(in the rows, 128 means zero)
Known rows, with every way that one mark hangs from another:
dera[nevas[kozi[mikon]]]: [112 148 124 137  40 123 138  93 128 157 191 124 136 150 134 105 124 157
 146 150 151 129 153 111 128 148 120 110 116 133 121 150 128  82 107 171
  86 144 163 129 131 145 132 139 141 154 131 155 169 135 134 102 138 136
  96 128 192 153 126 178 141 142 114 134 176 125 124 129 162]
dera[nevas[kozi[mikon] rala sezil]]: [ 77 146 124 141  45 123 133  73 166 177 184 152 136 163 143 125 125 155
 153 154 134 135 148 121 117 142 105 115 125 169 104 183 107  48 134 198
  52 136 128 126  94 158 116 194 142 154 127 170 171 112 136 115 116 148
  56 135 181 180 131 201 148 159 103 151 158 118 139 143 167]
mikon[dera[nevas]]: [155 141 116 101 102  94 145 114 124 148 164 103 169 132 141  86 136 157
 135 128 151 134 123 110 110 108 122 108 126 136 109 133 113  73 159 143
 129 138 164 144 126  73 128 101 150 124 126 169 126 116 125 101 135 145
 102 117 157 134 126 154 132 126 114 126 196 143 137 127 153]
dera[nevas]: [150 136 120 126  91  97 136 105 127 159 171 115 147 143 140 103 119 148
 138 116 156 126 141 119 129 129 118 108 114 137 115 124 117  88 143 160
 118 151 159 142 136 120 147 139 144 122 131 164 135 137 139 104 137 149
  88 119 182 158 124 137 125 119 122 120 185 126 120 121 159]
nevas[rala sezil[mikon]]: [ 62 131 113 145  97 112 133  94 186 167 149 171 131 150 163 140 126 120
 137 145 121 141 112 144 128 122  85 112 141 174  98 179 106  46 145 166
 110 119 121 120  96 118 104 183 159 163 138 162 151 110 124 144  92 147
  52 116 107 169 125 166 145 167 120 153 126 133 154 171 158]
nevas[sezil[tifo]]: [ 85 141 124 125  68 123 143 108 213 130 137 150 133 115 171 120 126 131
 146 138 146 124 153 149 112 151  93 120 166 132  94 164 115  85 150 138
 113 129 138 172 120 113  79 164 165 140 135 139 127 115 124 136 136 127
  89 125 133 158 133 108 109 151 117 138 154 100 140 160 150]
dera[nevas[rala sezil]]: [124 140 117 133  89  98 135  90 159 184 161 137 145 147 145 117 126 138
 142 120 137 139 133 122 123 121 104 115 126 166 102 157 106  61 176 187
  86 142 127 142 103 132 122 195 142 124 129 187 142 114 136 109 120 157
  45 135 173 187 129 157 136 142 113 129 164 122 129 133 166]
nevas[rala sezil]: [ 84 136 113 139  98 125 132  97 175 172 142 172 140 142 160 136 124 120
 146 129 107 139 133 143 114 135  93 118 143 173 102 174 115  63 156 173
  97 112 109 141  86 123 102 201 146 134 128 172 143 109 135 139 110 144
  48 139 124 173 144 157 146 149 111 139 123 127 154 152 145]
kozi[mikon[rala]]: [ 89 129 135  93  65 155 131 116 121 146 170 122 116 165 154  91  96 120
 144 172 111 152 130 128 127 144  96 119 137 147 121 141 125  73 110 142
 135 108 151 132 140 122 122 136 180 145 113 112 166 138 126 133 105 137
 106 101 149 136 141 204 142 157  98 143 135 139 151 177 145]
mikon[dera[nevas] rala]: [165 143 122  58  83 112 139 124  91 175 160  83 172 154 141  85 125 143
 148 139 133 142 107 110 122 107 125 124 120 150 125 123 108  40 174 135
 125 139 162 144 116  59 124 102 170 119 101 152 144 108 100 117 131 157
  96 112 162 157 123 198 146 132 110 143 196 134 158 154 160]
tifo[dera rala]: [142 163 133 149 123 132 127 139 142 206 151 125 158 122 162 110 103 139
 142 124  90 100 130 140 107 171 104  99 129 139  75 149 105  90 135 145
 104 134  85 174 106 110 133 112 141  91 136 156 115  97  99 153  80  99
  82  88 104 133 157 157 188 117 130 117 161 105 151 126 149]
tifo[dera[nevas] kozi rala]: [199 155 129 156  96 123 129 132 152 227 169 112 162 137 159 107 104 192
 153  95 114  48 159 115 112 173 115  84 108 158  71 138  88  74 131 160
  68 163  76 180 104 127 134 102 147  62 152 164 106  79 111 158  71 113
  96 100 136 166 150 131 195 119 149 112 211 116 114 127 158]
dera[nevas[kozi rala sezil]]: [100 153 112 140  57 113 130  88 156 200 165 150 149 149 140 139 137 156
 157 134 142 126 149 120 124 136 113 114 112 161 106 175 111  49 168 191
  62 146 132 136  86 142 111 194 132 144 131 181 162 110 124 115 140 153
  52 144 176 196 130 177 148 154 116 141 163 105 146 128 160]
kozi[mikon[dera[nevas[sezil]] rala]]: [108 137 128  74  59 139 136 101 142 149 180 104 140 156 157  77 118 147
 136 169 133 159 117 114 106 117 113 125 143 157 110 148 111  41 134 153
 101 121 159 132 128 105 121 139 182 152 102 136 153 113 120 120  98 150
  89 111 176 137 132 215 138 152  91 159 172 148 137 177 176]
kozi[mikon[dera rala]]: [ 92 136 133  72  71 154 145 116 111 137 167 108 140 160 154  78 107 128
 137 176 116 156 115 123 112 126 107 120 143 147 117 145 121  59 113 135
 138 106 155 131 133  89 123 105 185 144 107 117 162 118 119 134 100 139
 112 100 142 119 144 211 143 152  89 155 154 151 155 179 152]
nevas[kozi rala sezil]: [ 57 146 114 156  50 135 135  98 176 192 145 183 138 147 153 163 136 136
 166 148 115 124 143 142 119 153  98 121 127 168 106 199 119  47 150 178
  75 120 108 136  73 135  82 202 129 163 135 168 173 103 119 134 137 140
  55 147 118 179 145 175 159 177 116 151 127 107 179 147 145]
nevas[kozi]: [ 88 146 120 150  59 140 134 120 132 166 154 147 146 133 143 139 125 141
 157 149 136 121 155 136 130 163 114 117 116 134 117 157 144  87 115 148
 115 126 149 137 119 121 101 128 135 158 144 142 169 125 117 123 167 136
 105 132 129 152 141 150 153 155 132 130 147 119 159 134 129]
sezil[mikon tifo[kozi rala]]: [ 96 147 127 139  74 112 150 128 179 151 149 122 113 153 176 134 113 142
 152 154 119  58 151 124 134 170  82  80 144 132  97 155 100  78 108 108
 153 136 108 159 117  90  81  63 190 125 170 130 135 113 112 171  80 111
 135  83  82 161 125 101 154 176 142 151 174  91 123 177 139]
nevas[kozi[mikon] sezil]: [ 42 149 117 155  31 175 131  93 197 151 167 172 123 128 161 133 121 151
 149 167 144 135 155 142 106 170 109 132 141 150  98 190 137  72  99 171
  78 116 145 134 115 154  88 184 141 193 130 133 178 117 130 127 133 131
  84 142 152 140 139 180 149 172 118 159 132 132 152 156 154]

Rows:
[105 147 111 112  65  94 139 108 128 146 174 122 157 140 141 111 141 161
 132 155 169 132 108 109 130 114 115 103 120 139 110 153 117  51 126 136
 138 147 168 111 129  82 120  79 155 174 144 155 150 114 115 111 128 134
 110 100 144 131 102 167 142 152 129 151 184 144 139 151 167]
sezil[mikon[dera[nevas[kozi]]]]
[ 84 160 128 125  84 103 155 126 162 146 151 115 121 157 170 124 119 107
 137 167 111 106 130 134 142 155  87  94 154 114  97 148  99  86 128 112
 158 132 127 153 121  84  90  82 187 142 155 140 136 126 100 155  89 109
 114  70  94 143 122 120 141 173 131 148 156  86 138 161 136]
sezil[mikon tifo[rala]]
[ 46 148 127 114  33 132 143  97 115 155 168 146 134 166 151 124 128 146
 155 184  97 132 136 132 114 133  96 102 129 158 123 188 122  50 100 172
  88 112 119 121  92 117 114 130 151 150 129 142 180 109 127 124 111 134
  89 122 129 154 159 220 161 175  86 152 134 128 174 151 136]
nevas[kozi[mikon[dera]] rala]
[166 150 128 161 104 141 132 146 163 213 155 132 153 130 166 118  96 173
 152 107  96  47 160 135 103 179 104  85 125 150  73 147 101  86 114 146
  91 140  59 182 105 116 117  97 150  74 156 143 114  83 107 177  70  96
 104  99  90 153 158 130 201 129 152 114 180 115 131 138 144]
tifo[dera kozi rala]
[101 130 157 117  32 129 153 123 187 111 149 123 129 133 164  87 109 175
 153 157 125  63 176 155 100 167  89  77 148 122  95 154 105  90  83 132
 115 139 114 177 137 146 112  86 180  84 142 107 130  94 127 162  92  94
 126  95 134 134 142 110 133 136 113 132 191  97 111 160 150]
sezil[tifo[dera kozi[mikon]]]
[ 85 132 121 138  58 127 144 108 230 127 145 154 124 132 175 137 130 154
 148 144 158  93 155 141 118 149  87 103 156 142  95 169 113  65 118 132
 125 133 137 149 123 117  76 130 176 158 157 131 131 112 128 155 109 123
 106 114 112 151 112 100 124 167 141 154 171 110 118 190 157]
nevas[sezil[mikon tifo[kozi]]]
[182 127 130 144  69 108 133 122 165 179 160 125 173 133 149  99 116 204
 150  98 148  63 169 133 102 153 113  87 109 147  95 134 105  85 117 160
  81 166 114 166 133 142 142 106 144  76 145 153 111  85 127 137 106 121
 101 118 165 149 130 121 159 105 144 110 219 125 105 126 170]
tifo[dera[nevas] kozi]
[109 147 115  83  59 105 140 114 114 164 167 107 158 162 138 113 133 149
 145 164 148 141 103 104 130 116 116 117 110 147 128 142 110  22 149 127
 137 148 171 112 122  69 114  85 167 178 135 147 170 112  93 118 130 146
 110  93 144 144  95 197 156 163 119 162 187 136 154 170 166]
sezil[mikon[dera[nevas[kozi]] rala]]
[ 80 134 120 114  45 133 141 112 218 144 135 141 122 148 177 133 122 139
 156 150 144  96 142 138 119 151  86 116 151 148  99 161 106  52 136 128
 118 134 134 151 117 111  70 137 188 159 146 126 141 105 107 163 111 133
 105 108 109 169 111 121 136 176 140 166 169 100 131 206 160]
nevas[sezil[mikon[rala] tifo[kozi]]]
[165 155 140 150  77 138 139 121 165 215 188 108 143 146 159  89  95 192
 144 122 110  55 159 115  99 176 112  77 125 155  69 146  89  80  94 173
  61 147  79 167 110 150 143 103 156  73 147 146 121  86 125 159  44 101
  97  94 151 156 147 170 196 130 131 123 199 125 105 136 171]
tifo[dera[nevas] kozi[mikon] rala]
[ 79 170 131 151  43 143 132 120 216 194 137 155 149 112 167 144 130 151
 162 152 119  93 163 145 104 194 101 116 143 125  71 194 106  58 143 153
  68 148  96 183  82 133  65 154 145 140 141 152 150  82  86 159 125  93
  84 112 106 157 146 142 164 158 128 144 160  71 161 142 147]
nevas[kozi sezil[tifo[dera rala]]]
[ 67 141 137  82  66 109 150 127 142 124 138 111 120 165 159 119 113 108
 145 173 122 125 122 133 141 139  80 106 150 122 123 139 104  57 130 103
 170 136 157 138 133  87  93  86 197 151 137 119 159 124  97 147 122 120
 122  79 114 153 108 140 122 171 112 157 164  92 147 188 140]
sezil[mikon[rala] tifo]
[114 149 115 141  85 144 140 118 215 163 139 150 123 126 179 144 116 144
 154 128 122  78 165 131 109 167  93 109 160 147  84 169 108  89 144 138
 100 121  99 181  98 117  67 155 169 120 150 144 124 103 120 165 105 119
  95 119 101 167 144 104 145 165 140 141 162  91 137 173 142]
nevas[sezil[tifo[kozi rala]]]
[193 157 126 167  88 134 127 124 197 237 164 131 159 133 166 116 106 193
 155  92 124  51 155 124  94 173 116  94 120 162  61 151  87  66 139 170
  58 159  71 185  94 132 117 129 143  75 155 168 107  73 108 164  65 114
  77 114 128 169 144 137 194 120 157 122 208 116 115 136 170]
tifo[dera[nevas[sezil]] kozi rala]
[144 153 147 128  71 121 146 141 177 170 140 113 136 129 174 112 109 159
 157 129  99  45 169 144 106 180  91  78 145 128  81 150  94  87 118 126
 106 150  78 199 109 115  98  81 170  67 154 136 114  91 104 175  88  88
 121  89  96 158 153  96 163 137 132 122 191  77 128 144 136]
sezil[tifo[dera kozi rala]]
[ 69 139 126 116  75 111 140  98 192 154 128 161 135 145 167 131 132 116
 151 146 107 120 144 152 115 137  79 109 157 153 101 185 105  64 163 158
 102 124 105 163  87 118  83 184 165 122 127 160 141 110 123 149 115 132
  59 128 110 178 145 138 121 165 100 142 137  87 152 166 136]
nevas[rala sezil[tifo]]
[ 77 143 104 123  75 139 131 112 191 168 147 154 133 146 160 134 116 123
 142 146 144 147 115 143 128 137 102 132 143 156 102 161 114  47 147 140
 129 124 150 131 124 109  90 163 169 182 133 139 151 114 110 145 114 140
  77 114 120 148 107 160 140 163 135 159 142 132 147 189 164]
nevas[sezil[mikon[rala]]]
[ 95 144 114 113  70  85 147 103 125 149 170 125 160 156 146 113 141 157
 138 159 144 131 106 113 133 111 109  99 118 145 117 160 109  40 131 150
 127 144 151 107 111  83 122  90 156 162 146 167 156 113 114 110 123 134
  95 103 141 147 111 184 142 164 118 151 180 142 147 144 159]
sezil[mikon[dera[nevas[kozi rala]]]]
[113 141 129 117  82  81 147  85 168 157 155 133 136 152 155 113 129 138
 145 131 133 125 145 127 123 132 104 106 139 154 101 162  92  65 182 180
  90 144 126 160  97 126 109 175 154 114 126 183 142 113 130 121 123 144
  58 127 172 195 128 146 120 147 104 135 173  90 123 139 159]
dera[nevas[rala sezil[tifo]]]
[107 150 128 129  55  93 139 100 108 187 171 134 146 160 128 129 129 148
 159 137 128 119 147 116 134 136 112 103 101 150 126 153 111  64 150 182
  83 149 134 134  96 129 128 159 130 130 132 179 166 119 127 109 148 146
  76 131 173 188 135 171 151 148 115 129 171 109 147 116 147]
dera[nevas[kozi rala]]
[136 156 120  75  67 129 136 116 131 199 157 109 167 150 143 110 133 157
 159 155 146 141 122 110 110 122 127 139 121 158 115 154 106  13 185 147
  84 143 159 144  96  78 101 135 154 155 111 157 162  97  85 121 148 156
  88 129 162 169 126 203 156 160 117 160 192 128 168 167 171]
mikon[dera[nevas[kozi sezil]] rala]
[ 75 144 125 122  36 155 138 107 134 138 172 140 143 143 150 111 123 155
 152 178 136 133 142 126 113 146 111 113 126 136 109 172 139  74  87 150
 104 119 153 127 122 115 112 111 151 169 125 131 173 120 121 122 133 120
 116 122 145 123 145 196 154 163 103 147 150 139 158 148 145]
nevas[kozi[mikon[dera]]]
[108 154 143 142  69 106 151 137 192 158 148 120 136 145 173 116 114 158
 149 147 117  49 145 140 113 176  89  73 142 123  76 153  86  69 111 116
 136 152  90 171 115 106 102  64 181 102 167 128 121  87  95 179  63  85
 128  67  84 151 120 108 168 158 141 144 191  85 117 164 155]
sezil[mikon tifo[dera kozi rala]]
[131 145 119 151  82 171 133 124 151 182 176 130 109 157 174 127  90 157
 153 138  93  70 159 114 117 172  97  89 133 158  94 154 119 101  77 150
 106 112  90 150 112 130 115 110 170 114 157 129 136 118 140 164  59 119
 114 108 109 154 156 153 180 164 143 135 144 139 131 169 140]
tifo[kozi[mikon] rala]
[ 99 149 155 106  45  81 151 111 156 150 149 118 160 143 147 106 133 158
 153 149 123  94 158 140 114 158  97  88 132 119 101 160  97  64 143 154
  92 164 120 173 107 132 114 111 155  86 130 160 139  93 101 130 127 105
  88  98 155 167 136 136 135 127  96 126 195  66 132 116 150]
sezil[tifo[dera[nevas[kozi rala]]]]
